Each row was made from one small tree. The marks that hang from a mark follow it in brackets, in alphabetical order. Every link used is in the known rows. Write each row's tree.
Known rows
fofo(bimu vidar): [-12.1 -14.9   5.2  -7.3  20.8 -12.5  13.0  13.3   6.1  19.9 -27.0 -20.5
 -10.3 -27.5  -2.0  13.7 -12.5  -5.0  16.2  -4.0 -14.5]
fofo(vidar): [ -9.8   0.2 -27.6 -17.8  31.9 -19.6  31.4   3.6  -7.4  36.4 -28.9 -18.8
  -6.9 -38.4  32.3   2.6 -20.9  -4.1  28.4   1.8 -35.9]
vidar(tubav): [ -5.5  -5.3  -9.3  -0.3  22.5 -17.9  13.9  13.5   1.1  23.8   2.4  -5.8
   2.9  -1.6  39.9  -4.9 -11.3   2.9  17.5  -8.9 -32.1]
tubav(vidar(nalis(bimu ribuf(fofo)))): [-46.6   1.2  11.0 -13.2  45.5  15.7 -17.8  43.7  20.5  -4.6   4.3 -15.3
   3.2  20.4  -6.6 -11.7 -10.3  10.4 -14.8  13.3 -10.8]
ribuf(fofo): [-43.4   0.4  -9.1 -14.6  47.1 -18.8   0.5  37.3  18.0  -4.3 -11.8  -6.5
   8.0 -11.3   0.8 -19.8 -15.1  12.9   7.1   2.1 -18.0]
nalis(vidar(tubav)): [-10.2 -20.3  -8.3  -9.9  -0.6 -28.2  19.4   5.7   2.2  44.7 -23.6  -7.4
  -5.7 -23.7  53.9 -20.2 -13.4  -0.7  37.9 -15.2 -27.5]
vidar(nalis): [-34.5  27.5  -1.0 -21.8  25.6 -20.9  10.1  36.5 -14.8  32.0 -15.6 -28.8
  14.6 -34.8   1.2  -7.6 -24.5  -4.6   0.0  -6.8 -24.4]
vidar(nalis(bimu ribuf(fofo)) tubav): [-21.8   4.1  15.3 -12.4  19.0  26.3 -10.5  44.1  27.9 -14.1   4.8  -8.3
 -22.3  21.6 -10.2 -11.7 -15.2   5.1  -9.6 -11.9  -1.8]
ribuf(fofo nalis(bimu vidar)): [-49.0 -23.7  17.4 -36.5  34.9 -18.3  -9.1  58.8  29.3 -25.9 -10.7   9.7
  -9.4   0.3 -32.1 -10.3 -13.7  23.4  -0.6  -8.9   4.6]
ribuf(fofo(vidar(tubav)) nalis(bimu)): [-22.3 -28.0  15.0 -28.3  53.0  -4.3   4.4  46.9  34.8 -29.4   2.6  11.9
 -19.1  13.9 -14.4  14.1  -5.8  15.4   3.6 -19.5  -2.9]
bimu(nalis(vidar)): [-23.5 -15.5   6.5 -19.8   1.5 -19.4  -3.7   9.6   2.0  23.1 -12.7 -18.6
   2.4  -9.3   3.5 -18.7 -20.4 -12.3  33.8   5.5 -13.8]
fofo(bimu(nalis) ribuf vidar): [  1.2 -22.1  27.3  -7.1   8.3  19.1 -13.5  -3.8  22.5   8.1  -4.5  -9.4
 -23.8  19.9 -23.7 -10.2 -29.0 -25.8  29.4   7.0 -10.5]
bimu(nalis(ribuf vidar)): [-13.4  -6.5  -2.0 -19.4  -8.6   8.5   1.5  -0.9   1.8  15.6  -8.9  -8.1
 -17.9   7.7  10.0 -28.1 -28.0 -15.0  28.7  20.7 -18.4]
fofo(bimu): [-23.6  -6.6  15.0  -0.1  17.7 -14.2  -6.7  29.0   7.2   4.6  -7.4 -16.1
   5.5  -6.0 -16.4   4.2 -11.8   5.3  -4.0   1.6  -9.4]
vidar(nalis(bimu ribuf) tubav): [ -3.8  11.0   6.9  -8.1   3.5  25.3  -1.3  29.4   7.8   5.0   6.4 -14.4
 -23.0  16.4   2.5  -1.4 -19.1  -0.6  -7.0  -7.6 -12.6]
fofo(bimu ribuf(nalis(vidar(tubav)))): [ -8.5 -27.4  39.5 -13.3  -1.7  -0.9  -8.3  20.5  19.7  10.6   2.0  21.2
 -17.9  21.1  -1.3 -24.0 -24.8  -3.0  13.0 -12.1 -14.2]
tubav(vidar(nalis(ribuf(fofo(bimu))))): [-52.1   0.1  26.1  -9.8  40.2  10.0 -16.1  42.6  17.1   2.2  -0.1 -14.5
  13.8  12.3  -5.1 -15.2  -8.5   2.2 -15.8  11.2 -10.9]
nezul(vidar): [-13.8  32.1 -24.0 -10.4  37.1 -22.9  19.6  29.8 -16.9   3.3   9.1   4.1
   3.0 -12.1   4.2  -9.4  -9.4  10.8  11.4  -0.2 -34.0]
bimu(nalis(ribuf)): [-10.9   8.5  -3.6 -11.9  12.9  18.1  -2.9   6.0   0.5  -2.5  12.6  -8.7
 -11.0  26.9  -4.3 -15.1 -26.0 -11.6  10.0  27.5 -20.8]
fofo(ribuf): [ -9.9   9.6 -15.6  -4.9  21.3  -0.1   5.0   3.9   2.2  25.8  -3.8   1.2
  -9.0   4.3  18.6 -33.7 -34.8  -1.2  19.5  14.0 -41.0]
nezul(vidar(tubav)): [  0.0  19.3 -16.3  -3.0  29.3 -22.0  19.5  22.9  -8.9   6.4  20.1  10.7
  -1.0   2.7  25.4  -7.0  -2.3   7.8  18.8 -15.6 -34.4]
bimu(nalis(ribuf(fofo) vidar(tubav))): [-17.3 -24.7  12.4 -16.5  -0.3  14.2  -6.3   9.0  28.3  -1.7  -1.0   2.9
 -21.0  26.7  17.0 -35.7 -15.9 -10.6  33.4   3.2  -7.2]

Write each row's tree
[-17.9 -15.7   7.1 -29.7  15.3 -29.7  19.8  26.1  -2.9  24.4  -5.3  11.6
   0.1 -11.6  30.0  -9.3 -17.1   5.6  17.9 -16.0 -26.2] | ribuf(nalis(vidar(tubav)))
[  1.3  33.5  -0.5 -10.6  14.5  16.4   6.9  37.2  -3.3 -10.2  22.6   3.8
 -24.0  17.8  -9.2  -4.3  -8.9   4.2  -4.2 -14.5 -17.8] | nezul(vidar(nalis(bimu ribuf) tubav))
[ -8.8 -10.2  27.5 -10.8  11.7  -7.5  10.7  23.8   7.3  31.6 -21.8 -27.6
  -6.7 -28.7   5.4  16.2 -10.7 -16.3  13.2 -30.1  -9.2] | fofo(bimu vidar(nalis tubav))
[  0.4 -17.3   4.8 -12.9 -15.3  11.8   2.6  -5.8   7.8  19.6   0.2  -1.7
 -21.5  21.1  29.1 -25.6 -21.3 -17.0  34.9   6.4 -18.2] | bimu(nalis(ribuf vidar(tubav)))
[-40.7  -0.4  10.8  -7.4  42.2 -10.3 -13.6  39.6   2.4  19.4   2.2 -29.9
  21.2   0.5  -1.1   5.8  -8.2   8.5  -9.3   3.5 -17.1] | tubav(vidar(nalis(bimu)))
[-26.1   3.5  30.7 -10.6  13.7  18.7  -8.1  42.7  24.4  -4.0  -0.4  -6.7
 -10.8  11.3  -5.6 -16.5 -13.0  -4.9  -8.4 -14.5  -4.5] | vidar(nalis(ribuf(fofo(bimu))) tubav)
[-33.7 -42.8  46.4  -7.6   9.3  -7.8 -29.1  34.5  42.8 -16.4  -3.2  -7.4
  -3.0  18.5 -22.6 -17.2  -2.9  -5.2  20.3 -15.3  15.8] | ribuf(fofo(bimu(nalis(vidar(tubav)))))
[-27.0 -12.1  10.0 -19.9  38.9  -3.7   2.7  39.3  28.7   1.4 -19.1 -19.1
 -13.2 -15.4  -1.8   2.2  -9.5   1.4  13.7 -28.1  -3.0] | ribuf(fofo(vidar(nalis(bimu) tubav)))
[-31.2  -2.1   6.6  -6.5  24.1  18.1  -7.2  32.5  26.6 -21.8  -5.1   2.4
 -16.0  16.7 -18.0 -20.0 -14.7   8.2  -8.1  15.0  -6.7] | nalis(ribuf(fofo(bimu)))
[-27.3 -17.3   6.6 -32.6  57.2 -16.1  21.3  37.6  20.3  -5.6  -3.0  14.5
  -5.8  -4.4  13.6   1.3 -10.9   7.6  13.4 -18.4 -20.1] | ribuf(fofo(vidar(tubav)) nalis)
[  3.7 -36.0  33.5  -0.9   9.5   2.0  -5.4   5.8  20.3   5.7   0.3 -16.9
 -11.9  12.3  -4.7  17.6  -5.2 -20.4  27.8 -13.7  -2.4] | fofo(bimu(nalis) vidar(tubav))
[-20.7  25.0  -0.6 -16.9  11.4  21.2  -1.4  34.3  -0.1   3.0  -6.0 -21.7
 -18.2   0.0 -21.9  -4.1 -27.8   1.6 -14.7   7.0 -11.9] | vidar(nalis(bimu ribuf))
[ -6.2 -32.0  -0.6  -3.8  -5.2 -13.7   0.1  14.8  17.9  19.7 -16.5 -10.4
 -20.6  -2.7  21.9  -4.1  -8.1   8.7  27.0 -16.0  -8.1] | nalis(bimu vidar(tubav))
[  0.2 -14.1   6.8  -3.5  14.3   9.1   4.8  -1.2  15.2  22.3 -22.0  -5.5
 -25.1  -4.9   0.8 -10.6 -27.5 -13.0  24.9   2.3 -23.9] | fofo(bimu ribuf vidar)
[-10.8 -13.6  35.8   1.5   5.1  16.7 -34.1  11.7  22.5  -8.3  14.1  -5.5
 -10.0  40.1 -39.2 -21.1 -27.4 -15.7  11.3  13.2  -5.8] | fofo(bimu(nalis) ribuf)
[-52.5 -12.4  37.1 -25.2  49.6 -15.2 -15.2  64.7  26.8 -37.7   6.7  10.8
   9.4  10.7 -48.4  -0.9  -9.9  16.8 -21.1  -6.1   3.4] | ribuf(fofo(bimu) nalis)
[-28.6 -31.4  35.8 -25.0  46.6  -9.6   3.1  46.9  32.6 -21.2  -1.4  14.2
  -8.7   5.0 -16.2  11.5  -4.3   7.0   2.0 -23.5  -1.3] | ribuf(fofo(bimu vidar(tubav)) nalis)
[ -1.7 -16.1  17.9 -10.3   5.6  23.4  -1.0   2.7  13.1  -1.6  -7.2 -15.1
 -26.8  13.5 -21.1   7.5 -17.5 -20.2  16.2  14.1  -6.0] | fofo(bimu(nalis(ribuf)) vidar)
[-15.9 -20.9  28.5  -9.9 -17.0  12.5 -16.5  11.2  15.0  -0.2  -6.5 -10.6
 -19.2  17.3 -22.7 -13.7 -18.4 -13.8  14.0  13.6   1.4] | fofo(bimu(nalis(ribuf vidar)))
[ -4.7 -30.9  34.9  -3.0 -21.9  16.1 -16.2   7.0  20.5   2.2   2.2  -4.9
 -21.8  28.1  -6.1 -13.3 -13.2 -15.7  19.7   2.1   1.5] | fofo(bimu(nalis(ribuf vidar(tubav))))
[-20.8 -39.2  37.4  -8.0  28.8   1.8 -15.6  25.9  42.3 -18.7  -2.8 -10.5
 -10.3  16.3 -17.4   4.0  -2.0 -10.1  23.8 -16.2   8.5] | ribuf(fofo(bimu(nalis) vidar(tubav)))
[-10.0 -26.7  12.8 -12.7  -3.2 -15.9  -2.9   3.6   8.6  24.9  -2.7 -12.1
  -2.6   3.8  22.7 -15.6 -14.9 -14.3  39.4  -7.5 -14.0] | bimu(nalis(vidar(tubav)))
[-35.1  16.7  -4.2 -13.1  36.4   3.0   6.8  21.9 -10.3  33.4  -0.9 -18.2
  14.9  -1.2  30.1 -13.7 -18.4  -2.1  -3.9  18.2 -36.7] | tubav(vidar(nalis(ribuf)))
[-14.1 -26.4  14.3 -23.4  11.4 -17.6   2.8  35.1  12.1   2.1   0.1   8.8
 -13.4   7.5   1.8   3.6 -12.2  13.6   7.3 -17.3  -8.7] | ribuf(nalis(bimu vidar(tubav)))
[ 17.1 -10.8 -17.5  -5.3  18.7   5.2  25.6 -16.9   9.6  43.0 -12.7   3.8
 -26.4  -3.2  55.6 -21.3 -28.6 -13.1  45.0  -6.0 -45.5] | fofo(ribuf vidar(tubav))
[-33.8 -29.4  30.2 -15.6  34.6  -1.9 -15.5  30.4  36.1 -20.8 -11.9 -15.8
  -5.8   3.6 -37.7   1.0  -7.9  -8.1  16.5  -3.0   9.3] | ribuf(fofo(bimu(nalis) vidar))
[ 13.5 -28.9  25.2  -2.1  -0.2  27.9  -1.0  -3.2  20.2   0.5   4.0  -8.0
 -30.0  26.3  -0.8   9.4 -11.4 -22.8  22.8  -0.7  -5.5] | fofo(bimu(nalis(ribuf)) vidar(tubav))
